Every row comes from one small tree of marks. The marks that hang from a mark follow it in brackets, in alphabetical order. Every link used is in the known rows. Which tree was each row made from?
Known rows:
panof{debop lito rinet{danagi}}: [  2.7 -11.7  30.7 -16.5  13.2   5.7 -13.9  -7.6  -4.0   2.6 -17.2  17.5
  45.8  -4.0 -19.8  15.6  -8.7  -2.5   4.6 -40.8  -9.6 -10.9   7.8 -22.2
 -24.9   3.5]
debop{panof{lito}}: [-12.1  22.7  11.3  -4.3  11.1  -4.1   5.9 -20.1  -9.0 -38.4  -2.6 -11.0
  -4.4 -14.1   0.9 -10.5   1.0   0.4  10.8  10.9  11.9 -16.8 -15.7  -2.1
  14.4 -13.5]
rinet{danagi{besob} panof{debop lito}}: [ 15.3  -7.6  18.8  -7.6  23.6 -13.1  33.1 -13.2  -4.3  -2.6 -18.3   8.8
  -0.7  -2.1  14.8  47.2  11.6   8.3   5.0  29.8   4.2 -14.2 -23.4  -7.3
   0.5  -6.4]
besob{danagi panof}: [-11.2  -0.6 -11.2  20.4  -8.6  -7.1   0.7  -0.8  15.5 -20.2  24.5  -3.5
   7.5  -0.4 -12.0 -31.0   3.2  12.8 -11.5  17.3   4.9  26.2 -15.6   3.0
   7.2   2.0]
danagi{besob rinet{panof{lito}}}: [  8.0   4.4  -0.4  12.1  -0.1  -4.0  18.9  -3.7 -10.5  -8.2  -4.5 -17.9
 -31.3   6.8  20.5  13.4  21.3  -2.6  -0.9  63.5  22.4   1.7   9.9  35.9
  26.4  -4.7]
panof{debop lito rinet}: [ -2.6  -7.8  35.2 -18.8  18.6   9.6 -13.9  -6.6  -4.1   5.7 -24.7  -8.6
  32.5  -0.9  -6.7  -6.6  -7.8  -3.2   9.1   5.1  -6.3 -15.9 -12.4 -12.0
  -0.6  -6.1]
danagi{besob rinet}: [ 11.1  10.4 -13.0  14.3 -29.0 -10.5  24.1  17.6  20.9  18.0  -0.9 -17.8
 -37.3   7.7   7.6  -2.9   7.1   0.0 -13.9   5.5   6.1   3.9  34.8  37.8
  23.7   1.1]
mirafe{danagi}: [ 18.1   8.7 -12.7 -26.5 -34.7   6.8   6.3  -7.9  21.1  -4.4 -14.7 -18.5
   8.1   1.1  -0.2   4.1 -14.7  -4.1  -4.4  14.9 -19.4   0.4  28.2   5.8
  15.1   6.1]
rinet{danagi panof{debop lito}}: [  5.9  -0.7  22.7 -13.4  26.7 -11.7  20.6 -20.2   4.7 -20.2 -17.9  14.9
  38.5   0.4   3.2  30.4  10.8   8.5  15.5  21.7  12.3 -12.1 -24.8 -22.8
   6.5   4.3]
danagi{besob rinet{panof{debop lito}}}: [  9.4   6.9  14.3  11.2  24.8  -1.4  25.4   4.7   1.3  13.6 -14.5 -10.8
 -13.0   8.4  14.1  17.9  11.1   3.7  11.5  50.5  26.9 -14.2  -5.6   9.5
  13.4 -11.6]
mirafe{danagi{besob rinet}}: [ 28.5  16.1 -27.0  -5.1 -39.5  13.5  10.9  17.7  20.1  29.0  -4.0 -23.8
 -38.2   6.1   4.6  16.3  -5.3  -6.6 -16.6   0.7 -15.1  -5.9  47.9  35.0
   9.0  -5.5]
panof{lito rinet}: [ -4.8 -11.7  25.9 -16.2 -11.7   2.3 -17.0 -11.8 -15.1 -15.8 -15.7 -11.9
  19.8  -4.6  -4.6 -10.9   3.1  -7.0   1.4  17.5  -4.8  -0.6  13.7   3.4
   5.3  -3.7]
debop{panof{rinet{danagi{besob}}}}: [-19.2   0.4 -12.8  -7.3 -23.3  -7.4  -1.3  12.4 -22.4  -3.0  13.3  17.1
 -21.9 -21.0   6.8  20.8  -6.8  -7.8  -3.6 -28.3 -15.1   0.0  18.3   3.8
 -15.8  -2.8]
debop{panof}: [-19.5  18.7   0.1  -1.3 -12.0 -12.8  15.3  -6.9   5.1 -26.0   4.1  -9.5
   3.0 -14.2  -2.8 -19.2  -4.2   3.8   9.6   6.6   0.4  -6.0  -0.8  -1.3
  18.6   5.9]
besob{danagi panof{debop lito rinet}}: [-14.7 -11.7  16.3   8.0  30.2  20.3 -27.8   3.7 -10.5   0.5  11.2   3.8
  28.8  -3.3 -13.9 -28.4  -8.8   2.0   3.4  -7.6   6.9  -5.2 -36.4 -18.2
 -24.3 -13.3]
mirafe{danagi{besob rinet{panof{lito}}}}: [ 25.6  14.2 -15.0  -9.5  -7.8  18.2  11.4  -3.7  -3.5   2.1  -9.0 -22.2
 -32.6   6.2  24.5  33.8   9.3 -12.1   0.1  62.4   7.6 -13.5  19.6  32.2
   9.2  -8.4]
vozi{besob{danagi{rinet} panof{lito}}}: [  2.7  16.1 -34.8  42.8   5.4  22.1 -26.8   5.3  15.0   3.8  29.6  -1.1
 -14.4  -4.3   1.8  -3.5   4.9  -0.7 -18.7 -13.1  20.4  -4.9   4.0  18.8
  -4.6   9.5]
danagi{besob{panof}}: [  4.3   2.5  -6.1   5.1  -7.0 -22.5  11.1   1.9   3.4  -4.3   6.6 -16.8
 -46.2  13.6  10.9 -23.4   5.4   5.3  -4.1   4.4  -6.7   6.9 -13.0  14.2
  25.4 -10.7]

Write each row's tree:
[ -4.2  -7.6   9.0  -5.7   9.7  -8.9  -5.2  19.2  -8.0  30.8  -0.5  -6.5
 -22.1  11.2   4.3 -18.6  -8.5   3.3   7.7 -13.8 -11.5   3.1 -17.8  -8.7
  -3.4  -8.6]	danagi{besob{panof{debop rinet}}}
[-15.8  -3.1   0.9 -13.0  -1.7   3.8 -12.6 -16.5 -21.2 -35.7   7.5  19.4
  10.5 -21.0 -10.2   8.2  -4.9 -13.4   6.1 -39.1  -2.4  -0.6   6.1 -12.0
 -23.4   1.8]	debop{panof{lito rinet{danagi}}}
[  9.4 -10.1 -19.8 -23.3 -26.4  11.4 -20.5   8.4 -17.9  10.6   6.3 -14.5
 -37.7  13.5  10.5   1.9 -13.5 -10.1  -8.1  -4.9 -29.2   4.4  16.0   7.8
  -7.7 -15.0]	mirafe{danagi{besob{panof{rinet}}}}
[-14.7   3.3   5.9  23.9  -1.6   8.1  36.3  14.8  26.2  12.3   4.7   5.7
  37.2 -10.4 -11.5  -8.6   2.0   9.6   4.1  59.8  31.9  12.1  -4.2  10.9
  -1.1  19.3]	besob{danagi{rinet{panof{debop}}}}
[ -8.2  14.2 -20.5  24.8   7.2   2.0  -8.5  13.0  25.6  16.8  14.6  10.8
  17.1  -6.8  -0.7 -14.1 -12.0  16.2  -4.0 -12.1   7.8  -3.8 -17.0 -14.0
  -6.1  12.8]	vozi{besob{danagi panof{debop}}}
[-10.6  -2.5  -3.4  -8.1   0.4  -0.6 -17.2  -5.5 -27.9 -14.6   7.8  10.2
 -28.3 -15.7   3.4  22.4  -2.8 -11.6  -5.6 -29.7 -15.8 -13.7  12.3  -4.4
 -23.0 -17.8]	debop{panof{lito rinet{danagi{besob}}}}
[ -1.9  -1.6 -15.3   0.8  -4.2  -0.2 -18.6   9.6   1.8  26.5   4.3  32.1
  20.5   0.7  -4.9   6.1  -8.8   0.9   1.4 -65.2 -12.7   1.1   5.3 -22.2
 -22.7  25.4]	vozi{besob{panof{debop rinet{danagi}}}}
[ 21.2  -0.6  -1.8  -3.3  35.8 -10.6  -0.7  -7.9   2.8  -0.1   3.8   4.1
 -24.4  15.5  -0.2  15.7   4.8   6.2  -1.8 -50.7  -8.0  -9.4 -30.7 -20.1
  -4.2 -14.8]	rinet{danagi{besob{panof{debop lito}}}}
[ -6.8   3.1 -28.2  30.3 -15.7  -2.6  -9.0   3.3  12.6  -1.0  21.5   2.6
  -5.0  -9.3   7.0 -12.5  -3.5  10.6 -16.8  10.9   7.6   7.0   1.6   8.9
   4.2  13.5]	vozi{besob{danagi panof}}
[ -1.5  -8.8  14.2 -15.5 -14.3  -0.1   1.4   5.0   6.0  18.4 -17.9  18.3
  43.0  -9.0 -22.6   2.8  -5.5   0.4   0.0 -39.3 -18.2   2.0  20.3 -16.6
 -15.9  13.5]	panof{debop rinet{danagi}}
[  6.8  -7.6   2.0  -5.8   3.5 -29.2  50.7  -1.1  -0.7   8.2 -15.0  14.3
   7.6  -2.7   9.7  29.7   8.7   8.4   2.7  30.3  -4.5  -2.9  -7.4  -3.1
   9.9   2.3]	rinet{danagi{besob} panof{debop}}
[ 11.1 -15.7  13.0 -16.0  14.5   0.2  -7.6   0.6 -15.6  23.2 -17.5   7.2
   1.5  -7.2  -3.4  28.9 -10.7  -5.5  -5.0 -36.2 -16.6 -12.4  12.3  -8.7
 -20.3 -12.6]	panof{debop lito rinet{danagi{besob}}}
[ -4.6   5.4  31.2 -12.2  25.4  -9.2  19.6 -20.9  -3.5 -20.6 -20.9 -12.7
  28.6   2.8   9.2  -0.7  10.3   8.4  20.8  61.8  22.2 -11.9 -30.9 -12.9
  16.7  -6.8]	rinet{panof{debop lito}}
[  1.6  -4.0  17.4 -10.2  -2.2 -18.2  37.4  -9.9  11.6 -11.0 -18.7  22.4
  44.8  -2.6  -1.6  18.0   9.0   8.9  15.4  25.0   6.5   7.7  -9.8 -12.0
   5.3  17.1]	rinet{danagi panof{debop}}
[  4.5   9.0 -14.0  22.5 -12.9  -9.1   5.7  17.6   9.1  13.6  13.5 -15.2
 -54.1  16.6   3.8 -16.6   9.5  -2.1  -6.6 -22.3   6.2  20.2   7.9  26.6
  24.6  -7.6]	danagi{besob{panof} rinet}
[-28.4   2.3  14.6 -12.9   1.7   6.2 -20.4  -8.1 -21.1 -30.4   0.8  -6.3
   4.7 -15.1   1.2 -14.2  -8.6 -11.6  13.4   7.0   4.0 -13.0  -3.9  -2.3
  -1.3 -11.1]	debop{panof{lito rinet}}
[-17.4 -15.2   8.5  10.7   7.0  15.8 -35.2  -4.0 -13.7 -25.6  17.9  -3.2
   9.1  -5.3 -10.4 -27.5   3.6  -3.7 -10.2   9.3  12.9  16.1 -17.9  -6.2
 -11.4 -10.1]	besob{danagi panof{lito rinet}}
[  0.8 -18.6  13.9 -11.9   4.1   1.0 -29.5 -15.3 -19.7 -29.4   6.6  14.5
   6.4   3.1 -10.0   1.3   6.6  -8.9  -0.7 -44.9   3.5  14.3  -3.6 -13.5
 -11.7  -0.6]	besob{panof{lito rinet{danagi}}}
[  0.2  -7.8  19.7 -11.9  31.4   3.7 -24.6  -7.3  -9.3  -6.8   1.3  16.9
  23.9   8.0 -19.4  -2.4  -0.7  -3.8  10.6 -61.8  -7.3   3.0 -19.9 -32.7
 -22.2   0.9]	besob{panof{debop lito rinet{danagi}}}
[ -1.4  12.9  25.0   4.1  21.0   4.6  23.1  -8.2  12.4  -8.2 -15.9 -10.5
  25.4   3.2   2.0   1.7  15.3   2.3  20.4  48.6  29.8  -9.2 -11.0   4.2
  16.9   4.5]	danagi{rinet{panof{debop lito}}}
[  8.6  -6.6  19.6  -9.7   0.5 -13.0  22.8 -32.7  -5.5 -51.0 -11.1   7.2
  23.3  -1.8   5.9  30.5  21.1  -0.5   4.1  36.4  10.2   6.1   0.2   1.1
   9.4   8.9]	rinet{danagi panof{lito}}
[ -1.2   4.5  -4.3   3.3  14.3 -18.8  15.9  10.1  11.0  17.1  -1.9 -13.8
 -29.8  17.3   3.7 -15.9  -2.8  11.3   4.5  -8.9  -6.0  -5.9 -27.5  -5.2
  21.1 -14.2]	danagi{besob{panof{debop}}}
[  9.8  -3.8 -10.0 -26.4  -3.5  16.4  -9.3  18.0 -10.2  41.7  -1.3  -8.7
 -21.3  16.1   2.5  -4.1 -20.0  -8.8   3.3 -10.5 -25.7 -13.2  -2.7  -9.3
 -17.6 -16.2]	mirafe{danagi{besob{panof{debop rinet}}}}
[-17.5  -6.7 -21.3  20.2  -0.5  16.2 -30.4  19.4   3.4  33.2  17.2  16.6
  20.9  -8.4  -4.5 -20.2 -15.4   7.3  -4.5  -9.1  -0.9   0.4  -6.6 -15.9
 -24.1  13.9]	vozi{besob{danagi panof{debop rinet}}}
[  0.5  -7.3  15.8  -8.0  29.7   3.0 -15.3   2.8 -21.1  13.3  -5.8  -9.4
 -23.4  11.4   2.1 -19.1  -7.3  -1.5   8.6 -14.1  -1.2 -16.3 -27.0 -13.3
  -2.4 -26.3]	danagi{besob{panof{debop lito rinet}}}
[ -1.0  -1.7  10.5  15.6  38.0   8.8 -15.2  -7.4   9.0 -12.5   5.4  -1.2
  22.5  -2.6 -15.5 -27.8  -1.0  11.5   4.9  -0.6  14.0  -0.6 -47.0 -22.6
  -5.6 -12.9]	besob{danagi panof{debop lito}}
[ -3.4  -5.2  -8.3  -1.5   4.5   5.9 -44.6 -10.2 -22.3  -5.0   3.6  -5.2
  -8.2  -0.8  10.8  -5.1   1.9  -5.5   1.1 -14.1  -0.1  -5.7   5.3   0.1
   1.0   4.2]	vozi{besob{panof{lito rinet}}}
[ -0.2  -8.2 -26.1   1.4 -25.4  -6.9 -19.6   4.2 -10.3   2.9   8.0  30.4
   1.6   0.9   0.4   6.8  -2.6  -3.9  -8.6 -54.2 -11.9   9.5  19.0  -2.8
 -13.3  30.0]	vozi{besob{panof{rinet{danagi}}}}
[  8.7 -19.9   2.7 -12.6 -10.4  -1.4 -13.1  -6.6 -22.1  -1.2  -5.2   8.8
 -15.6  -6.4   2.8  27.2   0.4  -9.4 -19.7 -21.8 -18.8  -2.2  28.2  11.6
 -14.7  -9.9]	panof{lito rinet{danagi{besob}}}
[-10.3  16.7  14.7   8.3  -3.9  -6.3  49.9   8.1  22.9  10.8 -14.3  -5.8
  32.2   2.1  -1.3  -5.7   8.1   6.2  18.6  50.3  24.1   3.5   3.8   3.5
  18.2  13.1]	danagi{rinet{panof{debop}}}
[ 21.3   7.3 -24.4 -15.2 -15.5  -0.4  -1.1   1.6   6.7  -1.3   2.1 -20.8
 -49.5  12.0  11.6  -1.7  -4.9  -3.7  -6.9   7.1 -22.8   0.6   4.8  12.3
  12.2 -16.5]	mirafe{danagi{besob{panof}}}
[  3.5 -12.9  10.0 -11.3 -10.5  -8.0   2.6  16.9  -2.8  34.4 -16.7  14.4
   7.1  -2.8  -4.3  17.2 -15.5   0.1  -6.4 -33.7 -25.4   0.1  20.6  -7.5
 -15.7  -2.6]	panof{debop rinet{danagi{besob}}}
[ 14.1   7.5 -22.9  -5.3 -34.1   8.6  31.6  10.7   6.9  16.9  -8.7 -15.7
 -31.6   6.1  18.3  26.2   2.1  -7.7  -1.4  60.0   3.5  -0.8  33.1  33.0
  12.9  -3.9]	mirafe{danagi{besob rinet{panof}}}
[  4.6  20.1 -13.1   9.3  10.4  -9.3   6.1   1.8  15.3  17.1  -1.8   1.1
  -1.9   5.5   6.6 -15.2  -7.8  12.5  12.9 -23.5  -4.7 -15.3 -11.9 -14.1
  13.6  13.2]	vozi{besob{panof{debop}}}
[-20.3  -8.3 -28.2  22.1 -25.1  10.1 -29.0  11.5  -0.1  10.4  20.7  10.6
   8.2  -9.4  -0.7 -17.4  -6.9   3.3 -18.2  -3.4   0.7   9.5   9.6   6.0
 -13.4  14.2]	vozi{besob{danagi panof{rinet}}}
[ -0.7   7.1  -2.1  32.6  12.5  17.5 -10.9   2.7  12.2 -20.2  27.4  -3.7
  -8.2   2.0 -17.0 -18.3   9.7  -1.4 -16.4  -8.1  26.7  18.1  -8.1  13.0
  -4.4  -0.6]	besob{danagi{rinet} panof{lito}}
[ 13.8  13.2 -14.1  -8.4 -33.9  15.1  25.5  -1.2  16.3  -4.0  -8.9 -11.7
  12.0   4.5   5.2  13.5   6.6  -8.0   8.4  54.9   5.9  10.3  32.2  29.0
  14.7  15.6]	mirafe{danagi{rinet{panof}}}
[ -8.0   8.9 -12.1  42.0 -14.8   5.5   1.9  13.2  24.6  -0.9  31.8  -1.9
  -3.4   4.7 -16.7 -30.7   5.2   0.8 -14.2  -7.6  21.6  25.9  -0.2  17.2
   4.4  12.8]	besob{danagi{rinet} panof}
[ -8.6 -13.4   1.2  -5.4 -16.8  -8.9 -13.7  -5.1 -10.2 -20.0   8.2  21.1
   8.6   7.8 -16.5 -14.3   4.4  -7.6  -1.5 -51.9  -6.1  25.4  11.9 -10.1
  -8.7  11.9]	besob{panof{rinet{danagi}}}
